Each row was made from one path, in order. Every step used is in the known rows, and no mark comes twice. Write each row's path.
Known rows
W > J > T > A > P: -14,45,-1,16,1,16,21,25,29,7,14,-6,-7,-11,9,-14,6,1,35,-14,-18,4,18,9,-14,-1,-10,33,10,12,-23,7,23,-15,0,-2,-6,-4,-3
A > T: -4,2,5,-8,-8,-1,-3,25,-8,31,-12,10,-2,30,13,-5,-2,7,15,28,-1,-4,-1,-29,7,10,-1,-28,11,-10,10,6,-40,7,12,-16,-25,19,-18
A > T > R > B > J: 0,9,-7,12,-16,-15,5,3,-24,28,-5,8,10,7,-3,9,-12,0,7,-1,23,11,22,-3,-14,26,-3,-42,4,-21,12,-1,-12,6,-32,-10,-11,-7,-1
B > J > T > A: -9,15,0,-22,0,-7,10,18,4,-2,2,12,18,11,15,-15,12,-10,27,-10,-9,10,38,6,-19,0,9,26,14,-14,-15,8,20,-1,-19,-1,9,-16,20
T > R > P > J: 6,-28,10,6,16,5,2,-21,6,-14,3,19,-12,-6,-1,9,-9,6,-27,-17,-2,-3,-32,4,13,-20,9,16,-24,-4,7,-2,-28,-18,15,0,8,-20,12
J > T: 2,7,4,-8,-1,-14,-15,6,-3,5,-1,-1,5,17,5,1,13,4,-20,14,-11,0,4,-25,-15,-2,-15,12,14,-7,-11,1,15,15,16,10,1,3,-4
T > A > P > R > B: -3,-36,-4,24,8,14,1,-2,5,-5,5,0,1,-31,-13,0,-4,-10,12,0,6,-1,9,7,12,14,-24,-19,-10,29,13,0,28,6,-9,-18,15,18,0
T > A > P > R > B > J: 1,-13,-9,15,-7,5,4,-8,-15,1,-4,8,4,-30,-9,-8,-5,-17,24,-17,12,9,14,1,-9,26,8,-12,9,14,15,-1,23,6,-32,-17,14,13,8
J > T > A > P > R: -3,-3,1,20,16,16,7,4,10,-36,-18,3,1,-5,10,-11,8,-15,24,2,-14,1,-7,2,9,12,-23,43,11,13,-6,7,18,-1,-10,2,17,12,3
T > R > B > A > P: -13,20,-19,24,-8,0,7,10,0,-2,12,-20,-5,3,1,1,-13,8,39,23,-1,0,-4,6,0,4,38,8,-1,26,-12,-4,13,-10,-11,5,-12,40,-5
W > A > P: -3,11,6,-24,-7,2,18,9,12,14,9,4,-10,-19,-3,-26,4,-4,38,-11,-20,-3,-17,18,-2,-4,41,13,5,1,-11,8,23,-3,7,-12,-9,2,-20
R > B: 3,-32,3,20,-9,-3,-11,7,-12,35,26,8,6,-23,-12,13,-3,7,-22,-6,11,-2,11,-18,-3,2,0,-52,-8,8,13,-4,28,17,12,-18,6,16,-9
A > P > R > B: 3,-31,-3,32,3,9,-11,-10,-6,1,2,-5,-6,-35,-16,5,-6,-5,-7,1,7,-3,-4,-19,10,15,-23,-28,0,29,16,-5,25,12,3,-13,11,30,-11
T > R: -2,-11,5,45,2,-23,17,29,-14,9,5,31,13,14,14,9,-2,14,-21,-1,0,2,1,11,-3,2,8,3,-19,-36,-16,5,11,-6,-14,7,-3,-19,-3
J > T > A: -7,-4,4,-28,9,-4,7,24,13,1,9,11,19,11,16,-10,13,-4,18,-1,-13,3,31,12,-8,-8,-1,17,6,-15,-16,8,26,-1,2,-1,11,-7,16
R > B > J > T > A: -7,7,-4,-31,1,-2,3,11,6,8,7,2,20,1,3,-7,5,-9,27,-10,0,12,44,10,-18,4,-12,3,10,-7,-6,3,32,5,-21,-3,15,-14,21
R > P: 9,-33,0,29,-5,-1,-17,-16,5,26,8,28,-20,-5,8,-6,6,9,-12,-21,-2,-8,-32,-20,-10,-23,26,12,-17,-4,2,-6,-14,-4,31,-9,13,5,11
B > J: 3,-8,4,25,-21,-17,1,5,-32,24,1,32,5,-14,9,-9,3,0,0,-16,0,6,-5,-32,-20,10,62,2,17,-12,2,2,11,9,-15,-19,-8,11,0
T > R > P: 4,-21,-10,51,2,-8,-3,-12,6,9,1,28,-10,9,15,4,2,12,-12,-19,3,-5,-26,1,-12,-15,8,23,-30,-26,-11,-2,-14,-12,6,4,16,-17,14
B > J > T > R > P: 7,11,-13,26,-1,-8,-10,-25,7,-3,-10,9,-8,24,12,-2,10,4,-11,-21,6,1,-16,5,-28,-5,-12,39,-12,-33,-17,-4,-25,-8,-7,15,11,-32,24
W > A > P > R > B: 8,-32,-3,1,-2,13,-1,-11,3,-5,-2,-8,0,-42,-24,-6,0,-11,-3,-11,8,-3,0,10,13,14,-15,-33,-5,18,11,-1,24,15,-5,-12,15,9,-17
W > R > B > A > P > J: -11,9,2,-36,-5,18,9,-12,-3,-15,17,-10,-9,-28,-14,-4,-15,-6,9,7,-15,-9,-14,8,21,-5,31,2,-1,43,16,-5,-7,-10,9,-7,-10,21,-12
W > A > T: 4,-2,3,-56,-12,-2,12,20,5,33,-18,4,3,20,3,-25,4,-3,34,6,-2,-6,1,11,15,1,23,-26,12,-25,7,9,-36,9,14,-12,-21,-4,-29
R > B > A: 5,-32,-18,9,-16,-2,-6,5,-20,19,14,-7,12,-5,-2,3,5,10,18,22,9,-5,10,-12,9,-15,61,-26,8,27,7,-11,15,12,11,3,-1,50,-1
B > J > T: 1,25,5,-6,-14,-16,-14,-4,-19,-3,-9,2,5,10,8,-3,16,-4,-2,1,-6,8,10,-30,-26,12,8,18,30,-12,-7,1,9,15,-9,6,-5,2,3
R > P > J > T > A: -3,-3,9,-39,21,10,3,-4,28,-18,6,1,4,2,8,-5,4,-8,15,-10,-10,2,13,23,4,-25,-14,27,-6,2,-3,4,-5,-11,12,-1,18,-22,26

Write each row's path
-8,39,11,-28,7,3,-9,-10,4,-31,-6,-28,-10,14,2,-1,3,-4,12,26,-19,0,-13,-18,7,-7,10,33,23,31,-6,1,-3,-5,11,17,-14,18,0
B > A > P > J > T
-1,1,-1,8,1,-13,-9,6,-2,8,11,-14,11,9,-10,20,-3,4,-31,7,16,5,28,12,-10,9,-49,-32,-14,-14,-6,-3,26,9,-11,10,9,-20,-1
J > T > R > B
3,-8,7,-14,17,8,-1,-21,10,-12,-6,9,-17,10,1,9,-11,2,-15,-5,1,-5,-33,9,22,-14,-6,1,-17,-5,15,1,-54,-19,13,-1,-5,-17,8
A > T > R > P > J
1,9,19,-28,12,-2,-11,-4,-2,-19,-2,-8,-1,7,-2,7,4,-2,-28,11,-11,2,-4,-22,4,-7,-9,3,16,6,1,2,-6,7,18,7,-7,-4,0
P > J > T
10,9,-4,39,-2,5,4,-7,23,2,-4,6,-10,10,7,1,12,11,-31,-34,8,-4,-3,24,-21,-18,-30,26,-16,-28,-19,-4,-16,-10,11,20,14,-37,9
W > J > T > R > P
8,6,10,-37,15,6,-19,-28,15,-22,-4,-12,-13,8,-3,3,6,-1,-24,-1,-8,-2,-20,-22,0,-18,-24,17,7,10,4,-2,-18,0,28,8,6,-11,10
R > P > J > T
-7,3,3,-54,12,14,12,-2,28,-25,10,5,7,-4,4,-13,6,-13,5,-20,-19,-5,17,36,2,-18,-29,28,-12,-7,-3,2,2,-12,8,-4,23,-38,20
W > R > P > J > T > A
-6,-31,2,-2,-27,3,1,6,-6,27,31,13,16,-35,-18,1,-8,0,-32,-22,-1,-12,21,9,-4,6,-17,-45,-20,-7,13,-6,25,15,11,-18,13,-10,-22
W > R > B
-5,38,17,-35,15,4,-11,-5,10,-25,-2,-22,-15,4,0,3,-4,-6,-11,16,-19,0,-17,-23,1,-2,-24,26,16,21,-1,2,4,-3,16,9,-14,3,-5
A > P > J > T
3,-5,-22,0,-9,-10,-3,5,-13,-7,-4,-23,18,18,2,11,2,9,15,24,13,0,23,17,4,-9,21,-11,-2,8,-8,-9,14,5,-8,24,1,25,3
J > T > R > B > A
2,2,2,-8,8,-10,-1,-3,-2,-12,5,-19,8,-2,-16,26,-10,1,-38,5,13,6,22,9,0,5,-50,-36,-11,-4,1,-3,16,4,-10,13,3,-23,2
P > J > T > R > B
4,-1,-6,26,8,-9,-16,-17,18,-8,-6,9,-8,26,13,3,9,7,-18,-14,0,-4,-18,4,-17,-16,-26,31,-22,-29,-15,-2,-17,-10,9,18,16,-27,21
J > T > R > P
-3,33,21,-71,10,6,2,-8,16,-23,-3,-28,-9,-1,-9,-9,5,-9,0,2,-18,2,-10,6,6,-6,-14,24,18,10,-7,6,8,-1,12,5,-8,-15,-10
W > A > P > J > T
12,-38,-5,12,-14,-3,-7,-16,-33,6,-8,13,11,-31,-11,1,-1,-10,-15,-18,17,6,7,-26,-6,27,14,-28,15,2,20,-4,15,19,-21,-18,8,10,-1
P > R > B > J
-1,-2,-4,6,-5,-10,-1,13,0,21,-1,-6,7,16,-7,14,-14,8,-17,11,22,2,25,13,1,18,-32,-53,-16,-21,4,0,-11,5,-10,-2,-8,-2,-11
A > T > R > B
-7,43,8,-4,19,-13,9,7,6,-35,-7,-14,0,21,7,7,-7,0,-23,10,-9,6,-3,19,2,6,-26,24,-3,-13,-16,7,2,-15,-17,22,-10,-27,1
A > P > J > T > R
-7,12,5,-21,7,9,10,-6,-8,-19,6,-6,-16,-14,2,-3,-12,3,23,21,-15,-5,-28,-17,22,-11,64,21,10,41,4,0,-11,-13,10,-2,-22,33,-7
B > A > P > J
9,3,-5,-7,-8,-5,-18,-14,-16,-10,-19,-13,11,-1,-8,3,10,-12,-17,-1,10,8,16,-25,-17,24,-31,-8,27,6,9,-4,15,24,-12,5,8,1,2
P > R > B > J > T
-9,11,20,-5,11,10,4,-5,-2,-9,15,5,-19,-24,-4,3,-15,0,0,7,-18,0,-29,-20,14,-2,18,6,4,28,6,4,-3,-13,15,-13,-18,14,-8
A > P > J
10,-8,8,-42,15,13,12,-21,19,-14,-12,4,-11,6,-6,-7,-9,-4,-5,-15,5,-7,-24,37,25,-19,-3,-2,-20,-16,14,4,-54,-17,10,-1,0,-33,4
W > A > T > R > P > J
0,24,-3,-6,-6,-1,-21,-19,-9,-16,-16,-23,-2,-7,-10,1,9,-14,-1,4,5,9,7,-23,-20,25,-28,5,30,15,6,-1,16,16,-17,6,4,6,0
A > P > R > B > J > T
1,-21,-3,40,-3,-14,3,12,-11,17,15,6,11,-8,-10,24,-11,11,-28,-1,16,4,19,13,-3,5,-17,-40,-22,-14,-1,-3,27,4,-9,-2,3,-7,-3
T > R > B
3,-2,-9,27,-14,-17,5,2,-29,25,6,16,13,-10,-3,8,-8,0,-6,-17,19,12,19,2,-23,22,17,-27,1,-20,2,-1,18,6,-33,-9,-1,-11,4
T > R > B > J
-8,18,2,-5,9,10,14,-5,-5,-25,12,-21,-10,-13,-8,11,-18,3,14,15,-2,1,-15,8,22,-4,33,4,-3,35,7,-2,-8,-17,-7,3,-16,21,-1
T > R > B > A > P > J
3,-17,-11,44,2,9,1,-2,-14,-26,-21,1,-6,-9,10,-10,6,-6,28,18,-10,-7,-32,-13,20,7,42,34,15,27,2,0,6,2,-3,3,-1,45,-7
B > A > P > R
5,-21,-18,15,-12,-9,3,10,-20,4,2,-8,19,7,1,6,-1,12,13,17,12,-2,18,13,8,-9,51,-13,-12,8,-1,-8,14,2,-8,10,0,27,3
T > R > B > A
-5,4,2,-11,4,14,4,-9,-3,-11,14,-18,-14,-22,-10,3,-17,-1,17,18,-8,-3,-23,-13,21,-9,43,1,7,50,15,-3,0,-8,9,-5,-18,33,-5
R > B > A > P > J
-6,18,-1,18,-1,-16,13,32,-8,14,-12,12,9,39,16,4,-7,11,0,22,5,0,5,8,5,18,-15,-6,-8,-36,-7,9,-28,-7,-14,3,-19,-14,-12
A > T > R
3,2,-9,25,0,-2,-6,-4,15,14,-12,15,-15,35,17,1,-2,9,0,-2,7,-5,-24,6,-4,-8,-14,10,-24,-29,-1,-1,-54,-14,9,3,1,-13,11
A > T > R > P
8,18,11,10,-14,4,6,22,5,14,1,-3,4,-8,4,1,21,10,-43,-21,4,0,22,-16,-17,-11,-14,-3,21,-7,-13,-3,12,12,21,11,-6,-13,-21
W > J > T
7,-16,-13,-17,-11,13,-9,4,-11,11,-24,-16,6,26,1,1,1,0,31,44,16,-7,6,-7,28,11,17,-37,16,25,24,-5,-45,14,6,-2,-16,48,-13
P > R > B > A > T
8,-9,-9,-7,2,5,7,-6,25,12,-16,12,-9,26,8,-11,2,4,16,-17,9,-7,-17,34,0,-12,-7,4,-23,-40,-2,1,-52,-11,4,4,5,-35,2
W > A > T > R > P
